Each row was made from one walk, in order. Every step used is in the known rows, and no mark comes twice. Write each row's walk.
In the rows, zero is written as 128.
Known rows:
dizef-dapu-lupa-mezat: [109 120 157 126  89 141  98 114  73 160 158  79 111 126 110 183  87 135
  66 123 135 101 111 121]
mezat-vufef-vitok: [143 116 104 104 146 113 135 123 186  85 164 139 109 120 159  92 128 105
 120 154 128 127 119 144]
zofak-kufed: [147 122 167 100 179 107 109  89 122 153 116 169 107 108  93 144 109 151
  78  95 109 147 116 145]
mezat-lupa: [154 139 131 111 103 114 156  97 144 105 165 165  90  62 129 121 101 133
  84 111 136 122 115 151]
zofak-mezat-lupa: [113 148 136  91 108 130 141  99 154 115 126 169  78  65 139 158 109 149
  72 105 136 115 104 156]
kufed-vufef-vitok: [107 127 150 103 158 118 128 124 142 137 128 142 104 103 125 137 107  91
 114 165 129 116 117 130]
dizef-dapu-lupa-mezat-vufef: [109 120 144 115 114 154 116 135  86 136 197  46 115 147 113 141 113 138
  82 145 130 111 102 131]
lupa-dapu: [136 113 133 139 100 133 111 130  96 142 122 115 103  76 143 142 107 117
  80  95 125  97 128 122]
mezat-lupa-dapu-dizef: [138 115  86 135  25 112  98 109  66 136 206 122 109  38 138 120  98 164
  95  88 144 106 131 122]
dizef-dapu-lupa: [157 126 167 119  82 125  87 109  80 143 158 121 125 115  92 151 102 122
  61  70 139 123 119 131]
lupa-mezat: [ 88 126 129 126 157 124 137 114 119 152 113 102  78 107 140 174  93 126
  82 160 117 103 109 121]
zofak-mezat: [ 88 141 146  99 152 130 120 109 136 144  72 147  80  87 122 175 112 134
  53 113 127 116 108 133]
zofak-kufed-vufef-mezat-lupa: [115 128 204  92 197 130 155  96 176 160 145 159  80 100  68 139  95 183
  93 143 132 145 100 175]
dizef-dapu-lupa-mezat-zofak: [145 111 112 116  69 149  78 135  59 123 172  58 123 109 113 155  75 175
  66 126 138 126 110 111]
kufed-zofak-mezat-vufef: [118 146 143  79 167 148 111 169 166 105 109 130  89 108 106 155 138 134
  81 168 112 140 128 121]
kufed-zofak: [155 137 145 107 141 115 106 145 138 120 117 156 104  83 104 160 106 121
  87 135 113 136 151 111]
vufef-kufed-zofak-mezat-lupa: [123 130 108  91  83 122 115 133 212  79 146 162 114  82 158 172 105 136
  71 126 119 151 129 139]
vufef-kufed: [128 105 113 124 133  98 133 105 168 106 128 132 125 119 139 133 103 105
  61 117 120 145 118 137]
dapu-lupa: [155 149 145 112 102 101  90  90  94 125 148 133 115  78  74 139 110 108
  63  76 126 116 122 147]
mezat-zofak-kufed-vufef-vitok: [156 110 132  77 174 120  82 125 125 117 131 148 128  96  95 121  97 161
 114 156 117 167 116 136]
dapu-lupa-mezat-vufef-kufed-zofak: [132 125  94 110 111 115  97 146 154  85 197  53 132 139 116 143 118 111
  84 170 100 141 133 131]
zofak-kufed-vufef-vitok: [122 118 177  87 194 115 107 107 136 161 124 166 114 118 106 142 109 124
 116 148 114 141 115 145]

Which walk is each row?
[152 121 163  82 202 135  96 135  74 144 118 124 114  97  46 122  99 176
  85 147 111 170 109 131] : mezat-zofak-kufed-vufef
[106 120 121  97 132 121  94 142 190 104  92 148 116 115 137 187 108 121
  58 136 110 153 136 117] : vufef-kufed-zofak-mezat
[116 105 101 144  70 111  72 118  50 168 156 103 113  61 126 135 104 140
  84 101 133 108 136 102] : lupa-dapu-dizef
[182 113 123  91 160 112  82 114 107 114 124 150 120  92  91 117  97 185
  76 108 114 170 119 135] : mezat-zofak-kufed
[107 106  90 113 148 129 127 164 196  93 165  63 113 147 150 147 112 119
  99 211  99 147 131 114] : lupa-mezat-vufef-kufed-zofak
[129 104  99 115 145 113 143 122 183  82 165 105 125 138 131  93 128 110
  75 146 116 153 110 145] : mezat-vufef-kufed
[100 116 147  87 207 149 104 141  67 163 124  75  94 105  77 150  88 186
  92 192 106 150  99 120] : lupa-mezat-zofak-kufed-vufef
[141 108 132 140  79 136 150 115 179 117 158 134  82  69 148 142  85 164
  84 104 152  97 120 153] : vufef-mezat-lupa-dapu
[108  99 113 122  94 140 115 127 136 108 211  34 142 178 136 135 105 126
  72 142 124 133 100 135] : dizef-dapu-lupa-mezat-vufef-kufed
[136 126 143 118 125 113 166  90 214 110 152 164  72  85 116 131  90 163
  77 122 150 121 109 164] : vufef-mezat-lupa
[122 111 194 114 152 153 136 118 141 175 152 125  87  86  95 147  97 181
  99 130 133 123 109 164] : zofak-kufed-vufef-mezat-lupa-dapu
[ 85 108 136 133  89 125 118 129 101 173 188  97  87  53  97 133  87 177
  97 148 154 107 114 132] : kufed-vufef-mezat-lupa-dapu-dizef
[145 114 116 114 123 101 104 141 185  96 127 144 130 109 137 150 103 105
  75 135 109 158 146 116] : vufef-kufed-zofak
[110 139 136 123 116 113  99  92  86 143 143  91  95  92 104 172  93 119
  69 117 120  95 113 137] : dapu-lupa-mezat
[159 122 117 130  60 138 131 121 117 119 170 131 100  44 157 133  99 132
  93  88 136  97 124 138] : mezat-lupa-dapu
[ 89 113 108  94 157 128 135 121 194  95 127 104 110 147 143 130 134 123
  60 142 118 149  97 145] : zofak-mezat-vufef-kufed
[119 111 173  91 142 161  62 141  26 169 165  51 126 130  53 163  84 192
  77 146 121 148  99 120] : dizef-dapu-lupa-mezat-zofak-kufed-vufef
[ 93 124 121 114 174 135 160 129 123 123 154  71  80 121 138 132 115 128
  92 189 116 110 102 126] : lupa-mezat-vufef
[165  99 136 103 182 115  98 111 174 117 103 154 101 108  78 125  87 216
  68 125 127 171 112 150] : vufef-mezat-zofak-kufed
